Every row comes from one small tree of marks. Brackets hold a mark, then the marks that hang from it, in alphabetical order. Every link used is in the known rows. Which tree was each row made from?
Known rows
(fabafaf (zona bigug)): [ 2.28 -1.68 -2.37 -0.97  0.38 -0.09 -0.82  4.33 -2.22  0.93  1.66 -2.79
  0.69  1.18  1.76  1.57  0.49 -0.78 -1.33 -0.07  2.20 -0.52  0.46 -0.66
 -1.63]
(fabafaf (zona bava)): [ 2.92 -1.24 -2.17 -0.86  1.44  1.43 -0.50  3.88 -2.44  0.24  1.85 -2.26
  0.63  0.27  1.10 -0.49  0.27  0.35 -0.09 -0.82  1.22 -0.83  0.96 -1.45
  0.28]
(zona (bigug kizav)): [ 2.09 -2.04 -2.07  0.25  1.25 -0.09 -1.61  3.45 -2.47  1.18  2.82 -1.94
  1.17  0.97  0.13  0.51 -0.19  0.48 -2.88 -0.77  0.87  0.21 -1.33 -1.91
 -2.25]
(fabafaf lepimug (zona (bigug kizav))): [ 3.56 -1.97 -2.83 -0.94  1.54 -0.43 -2.40  4.42 -2.25  0.86  1.54 -1.94
  0.28  0.70  0.07  0.10  0.07  0.20 -2.12  0.08  1.11  0.89 -1.34 -1.06
 -1.88]
(kizav bava): [ 3.49 -2.54 -0.90 -0.93  0.94 -0.14 -1.61  3.85 -1.74  1.07  2.72 -0.90
  2.04 -0.35  0.54 -0.48  0.35 -0.34 -3.04 -2.52  2.87 -1.51 -0.15 -0.89
 -0.72]
(zona bava bigug fabafaf kizav): [ 2.29 -1.92 -1.33  0.76  3.18  0.45  0.55  2.27 -2.53  1.00  2.47  0.55
  1.14  0.10  1.49 -2.51 -0.30 -0.18 -1.90 -1.05  1.33  0.59 -1.64 -3.54
  0.67]
(bava (zona (bigug fabafaf kezin kizav))): [ 0.91 -0.98 -5.43  1.12 -0.39  1.74 -2.34  3.87 -1.86  0.35  3.14 -3.30
  2.44  2.50 -1.07 -0.78 -0.52  2.25 -5.01  0.49 -1.13  1.39 -2.52 -2.17
 -2.28]
(fabafaf lepimug (zona bava (kizav bigug))): [ 4.33 -1.48 -2.02 -0.41  3.00  0.53 -2.56  5.23 -3.36 -0.62  1.44 -0.49
  0.57 -1.15 -0.28 -1.84  0.27  1.30 -0.04 -1.13  0.76  1.43 -0.40 -2.46
 -1.22]
(fabafaf lepimug (zona bava kizav)): [ 4.43 -1.52 -2.31 -1.06  3.20  0.68 -1.77  4.03 -2.33 -0.27  2.05 -0.29
  0.40 -1.09  0.02 -2.92 -0.38  0.54 -0.51 -0.45  0.63  1.14 -0.18 -1.94
  0.45]
(kizav bava bigug): [ 3.57 -2.50 -0.43 -0.37  0.98 -0.24 -2.52  5.17 -2.73  0.70  2.24 -0.88
  2.28 -0.23  0.23  0.53  1.03  0.32 -2.59 -3.13  3.00 -1.27 -0.55 -1.39
 -2.32]
(bava (zona bigug kizav)): [ 2.22 -1.80 -3.59  0.19  0.84  0.29 -0.74  3.92 -2.20  0.73  2.46 -2.08
  1.73  0.23  0.76 -0.45 -0.66  0.08 -2.74  0.15  1.70  1.33 -0.98 -1.63
 -1.90]
(kizav (zona bava bigug fabafaf)): [ 1.57 -2.79 -1.61  0.81  1.89  0.77  1.01  3.59 -3.48  0.10  1.30 -1.59
  0.68  1.20  1.33 -1.18 -0.30  0.60 -0.71 -0.50  2.19  0.19 -1.66 -3.03
 -1.19]
(bava (zona fabafaf)): [ 1.88 -2.54 -1.34 -0.66  0.56  1.51 -0.65  3.90 -2.22  1.02  1.35 -1.42
  1.20 -0.16  0.33 -1.30  0.26  0.69 -2.33 -0.99  3.42  0.47 -0.98 -2.20
 -0.99]
(fabafaf lepimug (zona bava (bigug kizav))): [ 3.85 -1.64 -3.49 -0.21  2.40  0.10 -1.19  3.85 -2.78  0.60  1.87 -2.47
  0.71  1.06  0.32 -0.93 -0.43  0.40 -1.43  0.13  0.23  1.05 -1.24 -1.67
 -0.33]
(bigug (fabafaf zona) kezin (kizav bava)): [ 2.27  0.08 -3.45 -0.61  0.92  0.93 -4.13  4.11 -0.44 -0.05  3.22  0.18
  2.28  0.64 -0.33 -0.27  1.47  2.08 -3.58 -2.16 -2.01 -1.09 -1.21 -1.64
  0.12]
(bigug fabafaf kezin (kizav bava) zona): [ 2.02  0.68 -3.14  0.77  1.51  1.09 -5.19  2.98  0.37  0.54  4.55 -0.34
  3.88  2.05 -1.77 -0.79 -0.01  2.91 -4.83 -1.73 -1.27 -0.59 -3.17 -1.84
 -0.20]
(fabafaf lepimug (zona bigug kizav)): [ 3.73 -2.00 -2.43 -1.09  2.16 -0.84 -2.18  4.21 -2.13  0.65  1.80 -0.92
  0.32 -0.40  0.72 -0.85  0.01 -0.51 -1.70  0.33  1.55  1.13 -0.62 -1.44
 -1.26]
(zona (bigug kezin)): [ 1.34 -1.94 -2.87  0.30 -0.63  0.34 -0.93  4.30 -2.49  0.98  2.22 -3.82
  0.50  1.91  0.94 -1.04 -0.45 -0.29 -3.72 -0.80  1.79 -0.59 -0.29 -2.20
 -1.46]
(fabafaf lepimug zona): [ 3.73 -2.40 -1.42 -1.97  0.99  0.13 -2.42  4.98 -2.25  0.35  1.28 -2.04
  0.07 -0.34 -0.31 -0.99  0.37  0.19 -1.26 -0.48  2.52  0.02  0.21 -0.86
 -1.38]
(zona bigug (kizav bava)): [ 3.26 -2.16 -1.87 -0.08  2.07 -1.19 -1.31  3.34 -1.65  1.38  3.27  0.31
  2.28 -0.41  1.30 -0.37  0.20 -0.87 -3.54 -1.83  1.57 -0.49 -1.25 -1.54
 -0.61]
(fabafaf lepimug): [ 3.98 -3.23 -0.59 -1.30  0.87  0.21 -1.88  4.68 -2.86  0.88  1.81 -2.18
  0.65 -0.18 -1.17 -2.20 -0.74  0.21 -2.68 -0.89  3.16  0.35 -0.50 -1.42
 -1.87]

Write each row's tree
[ 2.12 -1.44 -0.67  0.45  2.07 -0.01 -3.02  4.56 -1.96  0.38  2.44  1.84
  1.59 -1.41  0.86 -2.28  1.55  1.05 -3.34 -3.95  1.40 -0.41 -1.81 -4.01
 -0.36]	(zona fabafaf (kizav bava (bigug kezin)))
[ 0.82  0.18 -2.18  0.83  0.21  1.97 -4.58  4.73 -1.51 -0.19  3.03 -2.42
  2.81  2.63 -2.06 -0.18 -0.04  3.13 -3.48 -0.99  0.47  0.15 -2.37 -2.50
 -2.70]	(kizav (bigug fabafaf kezin zona))
[ 2.79 -2.39 -3.67 -0.12  0.23  0.63 -1.03  3.70 -1.67  1.14  2.56 -2.20
  4.23  2.06 -0.06  0.54 -0.04  0.16 -4.88 -0.56  1.76  0.15 -2.05 -0.26
 -1.63]	(kizav (bava (zona (bigug fabafaf))))
[ 2.56 -0.72 -1.41  0.79  1.92  1.40 -2.26  4.25 -2.72  0.14  2.70 -2.89
  2.37  1.69 -0.72  0.04 -0.68  1.88 -0.89 -1.12  2.18  0.10 -1.45 -2.12
 -1.60]	(kizav (bigug (zona bava)))
[ 3.71 -2.81 -2.59 -0.13  1.74  1.17 -0.45  3.25 -3.17  0.52  2.27 -2.65
  2.52  2.28 -1.58 -2.54 -1.45  0.53 -3.73  0.29  1.28  1.17 -1.80 -1.75
 -1.06]	(zona bava (bigug (fabafaf lepimug)))
[ 3.71 -3.30 -0.46 -0.69  2.37  1.00 -0.28  3.35 -3.26  0.77  1.17 -0.79
  0.63 -0.08 -0.51 -3.98 -0.58  0.21 -2.00 -1.40  3.03  0.55 -1.33 -2.93
  0.56]	(zona bava (fabafaf lepimug))
[ 0.78  0.15 -1.19  0.52  2.13  1.06 -3.73  2.95 -0.24  0.70  3.26  0.66
  1.20  0.33  0.15 -2.67 -0.21  1.63 -2.49 -1.18  1.17  0.32 -2.40 -3.91
  0.50]	(bigug kezin (zona fabafaf kizav))
[ 3.17 -1.94 -2.54  0.42  2.43  1.90 -2.69  3.87 -3.09 -1.04  2.63 -1.03
  1.80  0.42 -3.05 -2.61 -0.97  3.45 -1.69 -0.37 -1.24  1.56 -2.73 -2.55
 -2.25]	(bigug (fabafaf lepimug) (kizav (zona bava)))
[ 4.28 -3.71 -1.41 -1.08  1.24  0.15 -1.39  4.37 -1.92  1.30  0.98 -0.30
  2.13 -0.57 -0.21 -2.65  0.17 -0.28 -3.66 -1.71  4.38  0.45 -1.92 -1.31
 -0.12]	(kizav (bava (zona (fabafaf lepimug))))
[ 2.25 -3.19 -1.70 -0.12  0.53 -0.01 -1.13  4.21 -2.84  1.23  1.02 -2.17
  0.01  1.39  0.25 -3.36 -0.58 -0.50 -4.29 -0.77  3.13  0.51 -1.70 -3.09
 -0.65]	(zona (bigug kezin) (fabafaf lepimug))
[ 2.72 -0.82 -3.73  0.35  2.18  0.65 -0.62  3.29 -2.41  0.52  2.35 -2.21
  0.87  1.25  1.23  0.63  0.06  0.51 -0.78 -0.32 -0.47  0.18 -0.52 -1.78
 -0.12]	(fabafaf (zona bava (bigug kizav)))
[ 2.74 -0.48 -3.25  0.21  1.34  2.38 -3.32  3.42 -1.46  0.08  3.06 -2.72
  2.58  2.89 -2.69 -3.99 -1.93  2.62 -3.67  0.04  0.32  0.89 -2.75 -2.42
  0.17]	(bigug (fabafaf lepimug) kezin (zona bava))
[ 1.28 -1.35 -1.95  0.29 -0.27  1.92 -3.24  5.37 -2.97 -0.26  2.66 -2.35
  1.92  1.34 -1.61 -0.92  0.52  2.38 -3.65 -1.90  0.16 -0.10 -1.10 -2.85
 -3.09]	(kizav (bigug fabafaf kezin))
[ 1.82 -0.03 -1.62  0.56  2.14  0.22 -4.27  2.92  0.08  1.25  3.34  0.54
  2.26  0.98  0.06 -1.49  0.52  1.60 -3.65 -2.51  1.07 -0.74 -3.27 -2.92
  1.13]	(bigug kezin (kizav bava) (zona fabafaf))
[ 3.35 -2.70 -3.29 -0.13  0.13 -0.21 -0.23  4.23 -2.00  1.47  2.18 -2.85
  2.86  1.22  1.45  0.48 -0.16 -0.96 -3.77 -0.84  3.30 -0.32 -0.94 -0.31
 -1.44]	(kizav (bava (zona bigug)))
[ 1.84 -2.26 -0.74  0.29  1.95  1.55 -0.02  3.78 -3.18 -0.32  1.47 -0.71
  0.39 -0.13  0.46 -2.14 -0.08  1.48  0.12 -1.39  1.98 -0.22 -0.93 -3.23
 -0.78]	(kizav (zona bava fabafaf))
[ 2.11 -1.91 -3.95  0.44  0.35  0.52 -1.26  3.96 -2.44  1.08  2.50 -3.23
  1.78  1.09  0.14  0.47 -0.54  0.77 -3.00  0.23  1.07  1.17 -1.49 -1.46
 -2.43]	(bava (zona (bigug kizav)))
[ 1.99 -1.28 -0.84  0.02  1.91  1.28 -3.41  4.31 -2.49 -0.26  3.23  0.65
  2.48 -0.63 -1.82 -0.41  0.70  2.47 -2.68 -1.74 -0.16  0.84 -1.52 -2.71
 -3.08]	(zona (kizav (bigug fabafaf)))
[ 3.19 -2.16  0.76 -0.06  2.96 -0.31 -2.69  4.10 -2.21  0.72  2.32  2.74
  2.01 -2.10  0.67 -0.98  1.55  0.62 -2.40 -3.87  2.19 -0.32 -1.89 -3.18
 -0.89]	(zona fabafaf (kizav bava bigug))
[ 2.06 -0.12 -1.13  0.86  3.50  1.39 -2.18  1.86 -1.25  0.93  3.12 -0.06
  1.97  1.05 -0.47 -1.58 -0.53  2.20 -1.34 -1.31  0.85  0.34 -2.98 -3.13
  0.89]	(bigug kizav (zona bava fabafaf))
[ 2.46 -1.70 -0.18  0.63  3.41  1.26 -0.97  3.61 -3.24  0.05  2.16  1.18
  1.26 -1.10  0.31 -2.24  0.65  1.35 -0.79 -2.71  1.19  0.64 -1.52 -4.24
 -0.38]	(zona bava fabafaf (kizav bigug))
[ 3.68 -2.11 -2.65  0.23  2.94  0.68 -1.23  2.85 -2.77  0.34  3.00 -0.50
  2.49  0.97 -1.44 -3.24 -1.36  0.96 -3.40  0.16 -0.08  1.88 -2.40 -2.32
 -0.57]	(zona bava (bigug (fabafaf lepimug)) kizav)
[ 1.79 -0.03 -2.18  0.63  0.68  1.19 -4.87  4.70 -0.95  0.08  3.34 -1.23
  3.98  2.34 -1.45 -0.02  0.49  2.50 -4.35 -2.24  0.84 -0.82 -2.64 -1.84
 -1.73]	(kizav bava (bigug fabafaf kezin zona))
[ 2.42 -2.44 -3.11 -0.05  0.05  0.68 -2.25  4.44 -2.70  0.58  2.22 -3.21
  1.62  2.41 -1.65 -2.61 -0.95  0.72 -5.26  0.02  1.21  0.76 -2.00 -1.91
 -1.93]	(zona (bigug (fabafaf lepimug) kezin))
[ 2.52 -1.59 -2.04  0.13  1.35  1.28 -4.61  5.45 -2.80 -0.60  2.60 -0.42
  1.61 -0.25 -2.78 -3.16 -0.03  2.56 -4.09 -1.73 -0.26  1.61 -2.19 -3.47
 -2.69]	(zona (kizav (bigug (fabafaf lepimug) kezin)))
[ 3.39 -1.99 -1.81 -1.98  1.05  1.13 -3.07  4.50 -1.73  0.20  1.68 -1.25
  1.32  0.49 -1.61 -1.03  0.43  1.29 -2.35 -0.18  1.05  0.40 -0.74 -0.78
 -1.69]	(bigug (fabafaf lepimug zona))
[ 4.42 -2.10 -2.21 -1.16  1.73  0.98 -1.15  4.38 -2.77 -0.11  1.40 -2.33
  0.45  0.06 -0.02 -1.92 -0.29  0.14 -0.57 -0.36  1.78  0.23  0.34 -1.29
  0.08]	(fabafaf lepimug (zona bava))
[ 3.35 -2.42 -1.92 -0.35  2.22  0.16 -2.40  3.49 -2.36  0.60  2.73 -0.25
  2.27  0.47 -1.74 -2.09 -0.72  0.69 -4.21  0.13  0.75  1.64 -2.37 -2.00
 -2.06]	(zona (bigug (fabafaf lepimug)) kizav)
[ 1.65 -1.55 -2.60  0.45  1.27  0.70 -2.20  3.02 -2.08  1.08  3.36 -1.26
  2.61  1.73 -1.19  0.37 -0.12  1.54 -3.93 -0.26 -0.51  0.52 -2.31 -1.72
 -2.49]	(zona (bigug fabafaf kizav))
[ 2.24 -0.12 -2.53 -0.03  1.83  1.21 -5.41  3.52 -0.46 -0.05  3.78 -0.46
  2.37  1.17 -2.89 -3.60 -1.18  2.77 -4.13 -0.06 -0.15  1.47 -3.17 -2.70
 -0.66]	(bigug (fabafaf lepimug) kezin (zona kizav))
[ 2.80 -1.28 -3.13 -0.29  1.28  0.60  0.42  3.83 -2.74  0.64  1.69 -3.10
  0.94  1.56  1.98  0.28  0.03 -0.51 -0.82 -0.06  1.34 -0.53  0.48 -1.24
 -0.16]	(fabafaf (zona bava bigug))
[ 3.19 -3.43 -1.09 -1.05  0.80  1.05 -1.36  4.37 -2.70  0.98  0.84 -1.59
  0.85 -0.23 -0.70 -2.82 -0.36  0.41 -2.84 -0.54  4.07  1.36 -1.69 -1.94
 -1.21]	(bava (zona (fabafaf lepimug)))
[ 2.93 -1.26 -1.26 -0.94  1.59  1.19 -4.20  3.57 -1.23  0.58  2.95 -1.58
  3.00  1.81 -3.08 -1.55 -1.14  2.10 -3.49  0.22  1.95  0.89 -2.85 -1.18
 -1.94]	(bigug (fabafaf lepimug) zona)
[ 3.59 -2.42 -2.30 -1.23  0.68 -0.57 -1.47  4.78 -2.53  0.98  0.91 -2.93
  0.30  1.06  0.67  0.03  0.01 -0.73 -1.80  0.31  2.84  0.39 -0.18 -0.58
 -1.77]	(fabafaf lepimug (zona bigug))
[ 0.88 -1.38 -4.87  0.44 -1.07  1.95 -1.29  4.23 -2.07  0.53  2.57 -4.19
  2.58  2.83 -0.55 -0.99 -0.59  1.16 -4.89  0.47  0.61  0.79 -1.46 -1.60
 -2.05]	(bava (zona (bigug fabafaf kezin)))
[ 3.36 -2.63 -2.06 -0.31  0.31  0.50 -1.99  5.69 -2.71  0.49  1.83 -2.19
  2.83 -0.20  0.20  0.57  0.73  0.70 -2.74 -2.21  3.07 -0.09 -0.69 -0.97
 -2.65]	(kizav (bava zona) bigug)
[ 4.04 -2.48 -3.12 -0.66  1.72  0.24 -0.22  4.15 -3.24  0.65  1.12 -3.15
  0.70  1.35  0.98 -1.16 -0.59 -0.67 -1.30  0.47  2.03  0.47  0.00 -1.22
 -0.32]	(fabafaf lepimug (zona bava bigug))
[ 1.63  0.48 -4.24  0.13  1.36  2.58 -2.68  3.55 -1.65 -0.54  3.26 -1.49
  1.58  1.36 -0.73 -1.58  0.48  2.74 -2.00 -0.93 -3.02  0.05 -1.02 -2.70
  0.53]	(bigug (fabafaf (zona bava)) kezin kizav)
